What can hang from each mark
savola: derifis kude penug
derifis: kude penug
kude: rotep tunofus vurek
vurek: kude
rotep: savola
penug: kude rotep savola

Each row was made from one small tree. The marks that hang from a mark follow it in brackets, in alphabetical order. Every link used is in the known rows. Write each row's tree.
Known rows
derifis(kude): [-0.65  0.13  1.05 -0.19  0.42  0.29  0.25 -0.15 -0.13  1.61 -0.32  0.35
 -0.32 -1.14  0.47 -1.03 -1.75  0.07 -0.25 -0.42  0.46  1.44]
rotep(savola(derifis kude(vurek))): [-3.94 -1.23  0.85  0.36 -0.01 -0.01 -0.06  0.98 -1.14  1.49  1.43  0.77
  0.97  0.69  0.22 -0.04 -1.53 -1.22  0.97 -0.22  0.74  0.02]
kude(tunofus): [-0.83  0.60  1.45 -0.45  1.35  0.02  0.26 -0.29 -1.19  1.42 -0.20  0.31
  0.82  0.29  0.73 -0.54 -1.33  0.56  0.71 -0.42  0.60  0.18]
kude(rotep(savola) tunofus): [-3.18 -0.94  1.60  0.49  1.84 -0.82  0.36 -0.61 -1.90  1.84  0.51  0.61
 -0.44 -0.80  0.50  0.34 -2.40  1.00  1.87 -0.42 -0.02 -0.02]
vurek(kude(rotep tunofus)): [-1.54 -0.50  1.31  0.65  0.72  0.08  0.69 -0.29 -1.66  0.95  0.59  1.00
  0.27 -0.04  0.38 -0.51 -2.11  1.31  1.38 -1.07  0.02  1.06]
derifis(kude(rotep) penug(savola)): [-3.27 -0.02  1.24  1.03  0.83  0.20  0.70 -0.53 -1.32  1.41  1.46 -0.34
 -0.94 -2.52  0.12 -2.24 -3.00  0.92  1.03 -1.18  0.69  2.31]
rotep(savola): [-1.71 -0.53  1.07 -0.07  1.17 -0.44 -0.02 -0.18 -0.95  1.42  0.30  0.20
 -0.39 -0.41  0.12  0.40 -1.10 -0.05  0.41 -0.15  0.93  0.03]
rotep(savola(derifis kude)): [-2.64 -0.61  0.54 -0.86  0.15  0.59 -0.26  0.56 -0.81  1.10  1.43  0.46
  0.98 -0.06  0.36  0.11 -1.81 -1.56  0.47  0.06  0.80 -0.18]
kude(vurek): [-1.70  0.10  1.71  0.82  0.96 -0.40  0.44  0.49 -0.90  1.44 -0.07  0.51
  0.05  1.07  0.20 -0.80 -0.58 -0.03  0.32 -0.36  0.96  0.58]
savola(derifis penug): [-1.55  0.99  0.67 -0.28  0.59  0.72  0.32  0.03 -0.94  1.30  0.92  1.36
  0.33  2.35  0.27 -1.57 -1.97 -0.80  0.47  1.18  0.82  0.01]
penug(kude(tunofus vurek) rotep): [-2.38 -1.33  0.75  1.49  1.79 -0.53 -0.35  0.39 -0.49  1.58 -0.33  0.69
 -0.32  1.73 -0.06  0.01 -0.30 -0.05  1.13 -0.65  0.63 -0.16]
vurek(kude(rotep)): [-1.09 -0.54  1.27  0.77  0.45  0.22  0.63 -0.04 -1.10  0.53  0.67  0.84
 -0.59 -0.15 -0.07 -0.68 -1.46  0.26  0.51 -0.64  0.43  1.22]
vurek(kude(tunofus)): [-0.34  0.09  0.90 -0.04  0.33  0.33  0.31 -0.16 -1.40  0.84  0.13  0.75
  1.18  0.27  0.43 -0.52 -1.36  1.13  0.77 -1.26  0.70  0.90]
rotep(savola(kude penug)): [-1.39 -1.24 -0.10 -0.57  0.90  1.02  0.52  0.22 -0.26  0.99  1.26  0.50
  0.12  0.13  0.13 -1.18 -2.82 -0.28  1.21  0.14  1.27 -0.53]
kude(rotep tunofus vurek): [-3.26 -0.44  2.16  1.43  1.65 -0.88  0.77  0.03 -1.79  1.85  0.25  0.91
  0.13  0.64  0.58 -0.78 -1.86  1.04  1.77 -0.69 -0.08  0.51]
penug(kude(tunofus) rotep savola): [-1.77 -0.88  0.38  0.21  1.64  0.08 -0.91  0.08 -1.31  1.04  0.09 -0.52
 -0.30  0.10 -0.06 -0.19 -0.58 -0.03  1.50 -0.73  0.93  0.54]
penug(kude(vurek)): [-1.44 -0.56  1.06  0.95  1.27 -0.24  0.21  0.60 -0.30  1.31 -0.64  0.99
 -0.63  1.57 -0.12 -0.29 -0.70 -0.71  0.48 -0.27  0.90  0.51]
kude(rotep(savola(penug)) tunofus vurek): [-4.46 -1.55  1.21  1.91  1.79 -0.99  1.07 -0.22 -2.12  2.39  1.03  1.57
 -0.58  1.12  0.29 -0.91 -3.41  1.84  2.93 -0.18  0.11 -0.26]
penug(savola(kude)): [-0.97 -0.10  0.79 -1.09  0.47  1.02 -0.03  0.67 -1.04  0.41  0.92 -0.96
  0.91 -1.21  0.30 -1.42 -1.34 -0.63  0.85 -0.81  1.36  1.15]
kude(rotep(savola(derifis)) tunofus vurek): [-5.71 -0.92  1.88  1.63  1.05 -1.46  0.28  0.03 -2.66  2.52  1.16  1.49
  0.13  0.88  0.51  0.34 -2.37  0.50  2.11 -0.19 -0.39  0.13]
derifis(kude(rotep(savola) vurek) penug): [-5.04 -1.49  1.32  2.59  1.05 -0.91  0.93 -0.32 -0.95  2.26  1.42  0.79
 -1.40 -1.49 -0.07 -0.98 -3.13  1.13  1.16 -1.28  0.39  1.28]
penug(savola): [-1.14  0.48  1.35 -0.43  0.83  0.09 -0.06  0.12 -1.62  0.91  0.30 -0.71
  0.18 -0.66  0.15 -1.07 -0.77 -0.02  0.71 -0.44  1.26  1.28]
penug(rotep(savola(kude(tunofus vurek)))): [-3.71 -2.48  0.62  0.99  1.13 -0.30 -0.30  0.60 -0.91  1.52  1.22 -0.07
  0.68 -0.05  0.22  0.02 -1.16  0.34  1.66 -1.26  0.84 -0.59]
vurek(kude(rotep(savola(penug)) tunofus)): [-2.71 -1.54  0.42  1.11  0.78  0.03  0.90 -0.50 -2.02  1.41  1.37  1.63
 -0.47  0.35  0.08 -0.77 -3.67  2.10  2.55 -0.58  0.27  0.25]

Write each row's tree
[-2.38 -1.56  1.00  1.08  0.53 -0.26  0.37 -0.11 -1.53  0.89  1.03  0.83
 -0.98 -0.85 -0.24  0.40 -1.91  0.62  0.95 -0.78  0.47  0.82] | vurek(kude(rotep(savola)))
[-3.93 -1.03  0.99  0.83  0.05 -0.43  0.14 -0.26 -2.53  1.51  1.44  1.56
  0.36  0.16  0.27  0.60 -2.46  0.81  1.84 -0.66 -0.27  0.58] | vurek(kude(rotep(savola(derifis)) tunofus))
[-2.66 -1.67  0.02  0.38  1.43  0.75 -0.26  0.04  0.29  0.51  2.34 -0.55
 -0.02 -0.86 -0.23 -0.55 -1.13 -0.76  0.17 -0.94  1.79 -0.58] | derifis(penug(rotep(savola(kude))))
[-2.43 -0.19  0.49  0.53  1.30  0.63  0.50 -0.01 -0.75  1.29  0.67  2.09
 -1.24  2.39 -0.08 -1.13 -2.72 -1.31  1.27  1.40  0.13  0.00] | savola(derifis penug(kude(rotep)))
[-3.63 -0.61  1.29  2.07  2.33 -0.37  1.02 -0.19 -1.13  1.58  0.54  1.17
 -0.50  1.09  0.12 -0.99 -2.39  0.63  1.90 -1.00  0.43  0.40] | derifis(penug(kude(rotep tunofus vurek)))
[-3.58 -0.21  0.68  0.21 -0.06  0.05 -1.02 -0.04 -1.78  1.91  1.09 -0.23
  0.59 -0.99  0.53 -0.93 -1.70  0.27  1.12 -0.74  0.21  1.63] | penug(rotep savola(derifis(kude(tunofus))))
[-3.58 -0.80  1.86  1.70  0.93 -0.82  0.88 -0.09 -1.45  2.48  0.00  1.06
 -0.32 -0.83  0.67 -1.22 -2.90  1.51  1.67 -1.03 -0.59  1.50] | derifis(kude(rotep tunofus vurek))
[-3.67  0.28  1.03  0.01  1.14  0.98  0.77 -0.18 -1.23  1.00  2.30  0.74
  1.49  0.25  0.79 -1.70 -3.07 -0.49  1.40 -0.58  0.26  0.19] | savola(derifis(penug) kude(rotep tunofus))
[-2.33  0.60  1.05 -0.30 -0.05  0.12 -0.04 -0.30 -1.15  2.26  0.08  1.01
  1.00 -0.14  1.01 -0.74 -2.42  0.16  0.59 -0.31 -0.24  1.26] | savola(derifis(kude(tunofus)))
[-2.25 -1.38  0.13  1.63  1.91  0.04  0.10  0.24 -0.42  1.67  0.15  1.33
 -0.64  2.85 -0.13 -1.06 -1.48  0.41  1.76 -0.02  0.83 -0.65] | savola(penug(kude(tunofus vurek) rotep))
[-3.67  0.37  0.94  0.76  1.80  0.23  0.46 -0.49 -1.25  1.41  1.11  1.45
 -0.05  1.20  0.40 -0.70 -2.56 -0.57  1.33 -0.11  0.15  0.21] | savola(derifis(penug(kude(rotep tunofus))))
[-1.99  0.84  0.39  0.12  1.08  0.67  0.09 -0.05 -0.23  0.93  0.82  1.01
 -0.01  1.72 -0.05 -0.66 -1.26 -1.57 -0.13  0.18  1.18  0.27] | savola(derifis(penug(kude)))
[-4.28 -1.09  0.89  0.35  0.19 -0.17  0.00  0.72 -1.69  1.86  1.28  0.91
  1.73  0.73  0.73 -0.07 -2.15 -0.21  1.84 -0.70  0.38 -0.14] | rotep(savola(derifis kude(tunofus vurek)))
[-5.29 -0.97  1.81  1.83  0.80 -1.24  0.29  0.35 -2.05  2.06  1.25  1.33
 -0.67  0.95  0.06  0.30 -1.69 -0.43  1.33  0.22  0.00  0.25] | kude(rotep(savola(derifis)) vurek)
[-2.64 -0.52  0.45 -0.42  0.08  0.97 -1.03  0.85 -1.11  0.42  1.96 -0.80
  0.96 -0.05  0.01 -1.14 -0.54 -1.78  0.60 -0.22  1.21  0.67] | penug(rotep savola(derifis kude))
[-3.16 -1.08  1.67  0.77  1.29  0.11  0.90  0.50 -1.23  1.40  0.77  0.61
  0.80  0.05  0.66 -1.33 -2.42  0.41  2.01 -0.99  0.08  0.40] | savola(kude(rotep tunofus vurek))
[-2.79  0.02  0.38  0.05  0.59  0.14  0.12 -0.08 -1.29  1.67  1.32  1.41
 -0.13  1.59  0.14 -0.55 -2.41 -0.55  0.94  1.10  0.85 -0.39] | rotep(savola(derifis penug))
[-3.38  0.31  0.90  0.67  0.35  0.82  0.52  0.71 -0.54  0.87  2.06  0.68
  1.49  1.42  0.29 -1.80 -1.71 -1.14  0.31 -0.58  1.31  0.36] | savola(derifis(penug) kude(vurek))
[-4.41 -0.43  1.53  0.40  1.13 -0.75  0.00 -0.40 -2.31  2.06  1.20  1.08
  0.12  0.12  0.61  0.54 -2.52  0.13  1.80  0.17 -0.35 -0.06] | kude(rotep(savola(derifis)) tunofus)
[-2.16  0.37  0.78 -1.10 -0.22  1.10 -0.35  0.76 -1.54  0.59  1.42 -0.47
  1.53 -0.29  0.41 -1.31 -1.50 -1.47  0.85 -0.21  1.07  1.08] | penug(savola(derifis kude))
[-4.17  0.46  1.25  0.91  0.77  0.24  0.74 -0.78 -1.29  2.10  1.55  1.18
  0.26 -0.58  0.84 -1.58 -3.54  0.60  1.03 -0.61 -0.31  1.30] | savola(derifis(kude(rotep tunofus) penug))
[-3.76 -1.10  0.82  0.56  1.26 -0.47 -0.18  0.04 -1.19  1.59  0.61  1.38
 -1.38  0.52 -0.18  0.93 -1.91 -1.48  1.14  0.69 -0.10  0.01] | penug(kude(rotep(savola(derifis))))
[-2.68  0.02  1.13  1.57  0.60 -0.06  0.91 -0.06 -0.21  1.77  0.73  0.53
 -0.19 -0.39  0.23 -1.89 -2.05  0.66  0.13 -1.22  0.98  1.54] | derifis(kude(vurek) penug)
[-3.84 -0.60  0.59  1.30  0.59  0.75 -0.14  0.83 -0.12  0.72  2.63  0.27
  0.99  1.54 -0.06 -1.59 -0.71 -1.58  0.07 -0.63  1.44 -0.09] | savola(derifis(penug(rotep)) kude(vurek))
[-3.80 -0.03  0.53  0.55  0.17  0.05  0.11 -0.48 -0.72  1.97  1.60  0.82
 -0.19 -0.97  0.26 -0.60 -2.63 -0.12  0.07 -0.47  0.71  0.99] | rotep(savola(derifis(kude penug)))
[-4.31 -0.62  1.64  0.73  0.62  0.07  0.55  0.64 -1.72  1.62  1.32  1.07
  1.34  0.91  0.81 -1.11 -2.53 -0.42  1.90 -0.43 -0.23  0.31] | savola(derifis kude(rotep tunofus vurek))
[-4.13 -1.51  1.85  1.82  1.46 -1.27  0.54  0.18 -1.56  1.88  0.73  0.83
 -1.23 -0.09 -0.07  0.10 -1.61  0.41  1.39 -0.36  0.35  0.28] | kude(rotep(savola) vurek)
[-3.54 -1.44  1.28  0.69  1.08 -0.70  0.45 -0.73 -1.50  2.46  0.39  0.72
 -0.87 -2.23  0.57 -0.08 -3.48  1.49  1.76 -0.84 -0.49  1.03] | derifis(kude(rotep(savola) tunofus))
[-1.35 -1.05  0.41 -0.41  0.73  0.95 -0.72  0.67 -0.64  0.28  1.35 -1.32
  0.40 -1.09 -0.09 -1.29 -0.50 -0.94  0.64 -0.77  1.50  0.70] | penug(rotep savola(kude))
[-3.00  0.02  0.78  0.68  0.29  0.60  0.75 -0.27 -0.80  1.94  1.15  1.84
 -0.87  0.58  0.28 -2.13 -3.77 -0.25  0.90  0.88 -0.29  1.03] | savola(derifis(kude(rotep)) penug)
[-2.59 -0.98  1.48  1.62  1.70 -0.52  0.54  0.46 -0.67  1.47 -0.30  1.14
 -1.41  1.12 -0.23 -0.40 -1.30 -0.59  1.07 -0.16  0.26  0.63] | penug(kude(rotep vurek))
[-2.14 -0.44 -0.26  0.39  1.42  0.68 -0.45 -0.06 -0.55  1.46  0.67  1.55
 -0.17  3.02  0.08 -0.71 -1.73 -0.84  1.26  0.87  0.51 -0.80] | savola(derifis penug(kude(tunofus) rotep))
[-1.21 -0.60  0.45  0.52  1.97  0.61  0.83 -0.16 -0.30  1.09  0.15  1.49
 -1.75  1.53 -0.18 -1.32 -2.65 -0.43  1.29  0.86  0.43  0.06] | savola(penug(kude(rotep)))
